Each row comes from the steps of one walk. Every step used is in the known rows, and no mark comes twice. Write the walk behind each row, first mark first.
Known rows
Z, W, U: [ 0.66  0.56  0.87  0.76 -1.47 -1.45  1.78  0.55 -0.57  1.14  3.19 -2.47
  2.76 -1.78 -0.12 -1.01 -0.68 -2.43]
U, G, P: [ 3.79  3.84  2.52  1.08 -0.27  2.95  3.99  0.19  0.11  1.57 -1.22 -2.85
  1.15  1.15  2.20 -1.27 -0.64  0.35]
P, F: [ 0.34 -0.61 -0.68  0.69  1.03  0.11 -1.26 -0.91  1.00 -0.90  0.87 -2.78
 -0.33  1.46  2.53 -0.84 -0.31 -2.83]
Z, W, U, P, G, F: [ 2.07  2.04  0.69  0.78 -2.03 -0.35  2.35  0.17 -0.73  2.57  3.23 -4.24
  3.77 -0.78  0.42 -1.65 -1.34 -2.47]
Z, P: [-0.16 -2.60 -1.83  0.36 -0.62 -0.40  0.93 -0.33  0.85  1.46  0.36 -0.42
  0.03 -2.20  0.72 -0.89  1.66 -1.00]
Z, W: [ 0.07 -0.54 -0.19  0.09 -2.14 -1.39  0.19 -0.36  0.16  0.54  2.20 -1.65
  2.02  1.67 -0.76 -0.68 -0.20 -1.50]
F, W, U: [ 1.00  1.46  2.19 -1.03 -1.33  0.79 -0.01  0.48 -2.89  3.35  0.32 -1.47
  2.03 -4.64  0.63 -2.41  2.05  0.35]
P, F, W: [ 0.77 -0.32  0.12 -0.49 -0.26  0.56 -2.30 -1.20 -0.49  0.96  0.48 -3.24
  0.58  0.60  2.55 -2.29  1.41 -1.93]
G, P: [ 2.95  1.51  0.85 -2.19 -0.93  3.19  0.10  0.04  0.48  2.62 -0.07 -3.62
  0.53  1.86 -0.08 -1.08 -0.98 -0.10]
W, U, P, G: [ 2.65  2.00  1.38  1.36  0.93  1.62  3.48  0.25 -0.47  3.08  1.40 -4.03
  2.64 -4.27  1.72 -0.89 -0.90 -1.86]
G, W, U, P, F: [ 4.77  0.44  1.73 -1.20 -0.58  2.74  1.21 -1.64 -1.92  4.51 -0.31 -1.26
  1.25 -1.99  1.81 -1.63 -1.59 -0.34]
G, F, W, U, P: [ 2.24  4.48  1.22 -1.60 -2.20  1.01 -0.85  0.76 -3.32  3.69  0.43 -1.47
  1.38 -1.50  0.33 -2.63 -0.57  1.00]
Z, G, P, W: [ 2.26  0.86  2.52  1.57  0.41  3.23  4.06  0.58  0.68  1.46  0.46 -5.63
  1.97  0.73  1.47 -1.01 -0.92  0.66]
Z, W, U, G: [ 1.47  1.93  1.82  2.03 -1.34 -1.14  3.70  0.61 -0.80  0.86  2.62 -2.51
  3.16 -1.83  0.91 -1.28 -0.62 -2.20]
U, P: [ 3.22  0.61 -0.24 -0.22  0.31  2.39 -0.15 -1.64  1.25  4.19  1.07 -2.40
  0.35  0.06 -0.07 -1.04 -1.18 -0.58]
F, W, U, G: [ 1.86  2.79  3.19  0.15 -1.05  1.09  1.95  0.57 -3.04  3.20 -0.19 -1.67
  2.45 -4.70  1.70 -2.66  2.00  0.53]
U, P, G: [ 2.76  0.57 -0.24  0.62 -0.02  2.34  1.81 -1.38  1.00  3.13  0.04 -4.11
  2.27  0.85  1.23 -0.79 -0.34 -0.69]
G, W: [ 2.57 -0.82  0.97 -2.00 -1.68  1.55  0.21 -1.39 -1.97  2.25 -2.06  1.59
  0.40  0.81  0.34 -0.56 -0.50  1.81]
Z, P, W: [ 0.65 -1.75 -1.21  0.79 -1.07 -0.76  1.24 -0.92 -0.61  3.67  2.32 -1.84
  2.32 -1.04  1.45 -1.91  0.58 -0.58]
W, U, G, P: [ 3.36  4.24  3.35  1.70  0.70  2.07  5.01  1.33 -1.00  1.93  0.46 -3.05
  1.87 -4.01  2.45 -1.30 -1.05 -1.15]

Which walk is each row?
[ 4.36  4.34  2.94  1.39 -0.60  2.73  4.21 -0.30 -0.85  3.16  0.20 -3.92
  2.69  1.96  2.71 -2.03 -1.44  0.61]  U, G, P, W
[ 1.73  2.26  1.89  1.29 -0.06 -0.56  1.91 -0.04 -2.81  3.76  3.79 -2.79
  4.02 -1.70  1.54 -1.80 -1.98 -0.30]  P, W, U
[ 2.24  5.21  2.30  1.17 -1.68  0.86  2.57  0.67 -2.54  0.94 -1.60 -0.42
  1.27  0.48  2.22 -2.00  0.21  1.69]  U, G, F, W
[ 2.38  1.75  2.05 -0.79 -1.28  1.92  0.88 -0.19 -2.43  4.91  0.38 -3.54
  3.16 -4.22  1.19 -2.76  1.87 -0.04]  F, W, U, P, G
[ 4.01  0.11  0.18 -0.33 -0.78  3.16  1.92 -2.03  0.03  4.19 -0.80 -3.36
  2.52  1.22  1.41 -1.04 -0.55  0.23]  U, P, G, W
[ 2.04  5.07  2.84  2.35  0.46  0.34  4.53  1.86 -2.15  0.53  0.41 -1.12
  1.56 -4.07  2.48 -1.09 -1.36 -0.57]  W, U, G, F
[ 3.73  0.42 -0.17 -0.55  0.03  2.82 -1.78 -2.51  0.87  4.89  1.31 -4.72
  0.83  0.50  1.66 -2.63 -0.19 -1.89]  U, P, F, W
[ 4.16  3.05  2.19 -1.27 -0.97  2.81  1.51 -0.05 -1.32  5.36  2.54 -5.59
  3.29  0.67  1.03 -2.28 -2.30 -0.29]  G, P, W, U
[ 3.49  1.26  0.92 -2.52 -1.13  3.59 -1.55 -0.88  0.30  3.34  0.20 -5.92
  1.00  2.26  1.65 -2.65  0.07 -1.45]  G, P, F, W
[ 2.68  1.68  2.13 -1.23 -1.07  1.87 -0.01 -0.31 -2.26  5.52  0.68 -2.67
  2.26 -4.61  0.60 -2.87  1.45 -0.01]  F, W, U, P
[ 2.86  3.12  1.28  0.99  0.41  1.49  3.24  0.67 -1.05  3.02  1.36 -3.88
  2.57 -3.70  1.73 -1.18 -1.44 -1.44]  W, U, P, G, F
[ 2.63  4.69  2.85  2.25 -0.43 -0.25  3.58  0.40 -3.52  3.58  3.11 -2.84
  4.31 -1.12  2.63 -2.21 -2.60  0.32]  P, W, U, G, F
[ 3.10  2.25 -0.02 -0.33 -1.40  2.49  0.84 -0.93 -0.56  4.01 -0.10 -4.24
  2.63  1.18  1.18 -1.77 -0.31  0.26]  U, P, G, F, W
[ 3.21  1.81  1.09  1.07  1.58  1.64  1.53 -0.39  0.20  3.32  2.40 -4.07
  1.21 -4.08  2.09 -1.51 -1.63 -3.22]  W, U, P, F
[ 1.72 -0.38  2.98  1.81  0.74  2.43  5.01  0.68 -0.74  0.04 -1.68 -1.53
  0.79 -3.16  1.74 -0.11 -0.16  1.03]  Z, G, W, U
[ 0.72  3.50  0.52 -2.03 -2.84  0.19 -1.86  0.69 -3.19  1.80 -0.54 -0.10
  0.74  0.81 -0.10 -2.10  0.13  1.82]  G, F, W
[ 4.64  0.58  1.91 -1.48 -0.89  2.80  1.77 -1.32 -2.12  4.85 -0.62 -0.29
  1.31 -2.59  1.01 -1.32 -1.56  0.60]  G, W, U, P
[ 1.05  4.26  1.28 -1.48 -2.43  0.15 -0.82  1.29 -3.73  2.20  0.17 -0.60
  1.20 -1.54  0.29 -2.33 -0.16  1.20]  G, F, W, U
[-0.12  2.43  0.30 -0.21 -2.26  0.12  1.40  0.89 -2.54 -0.28 -1.58 -2.54
  3.28  1.67  1.87 -1.06  1.40  1.25]  P, G, F, W
[ 2.87  3.33  3.43 -0.56 -1.37  2.23  2.02  0.48 -2.78  4.15 -0.30 -2.86
  2.61 -4.11  1.72 -3.07  1.84  0.47]  F, W, U, G, P
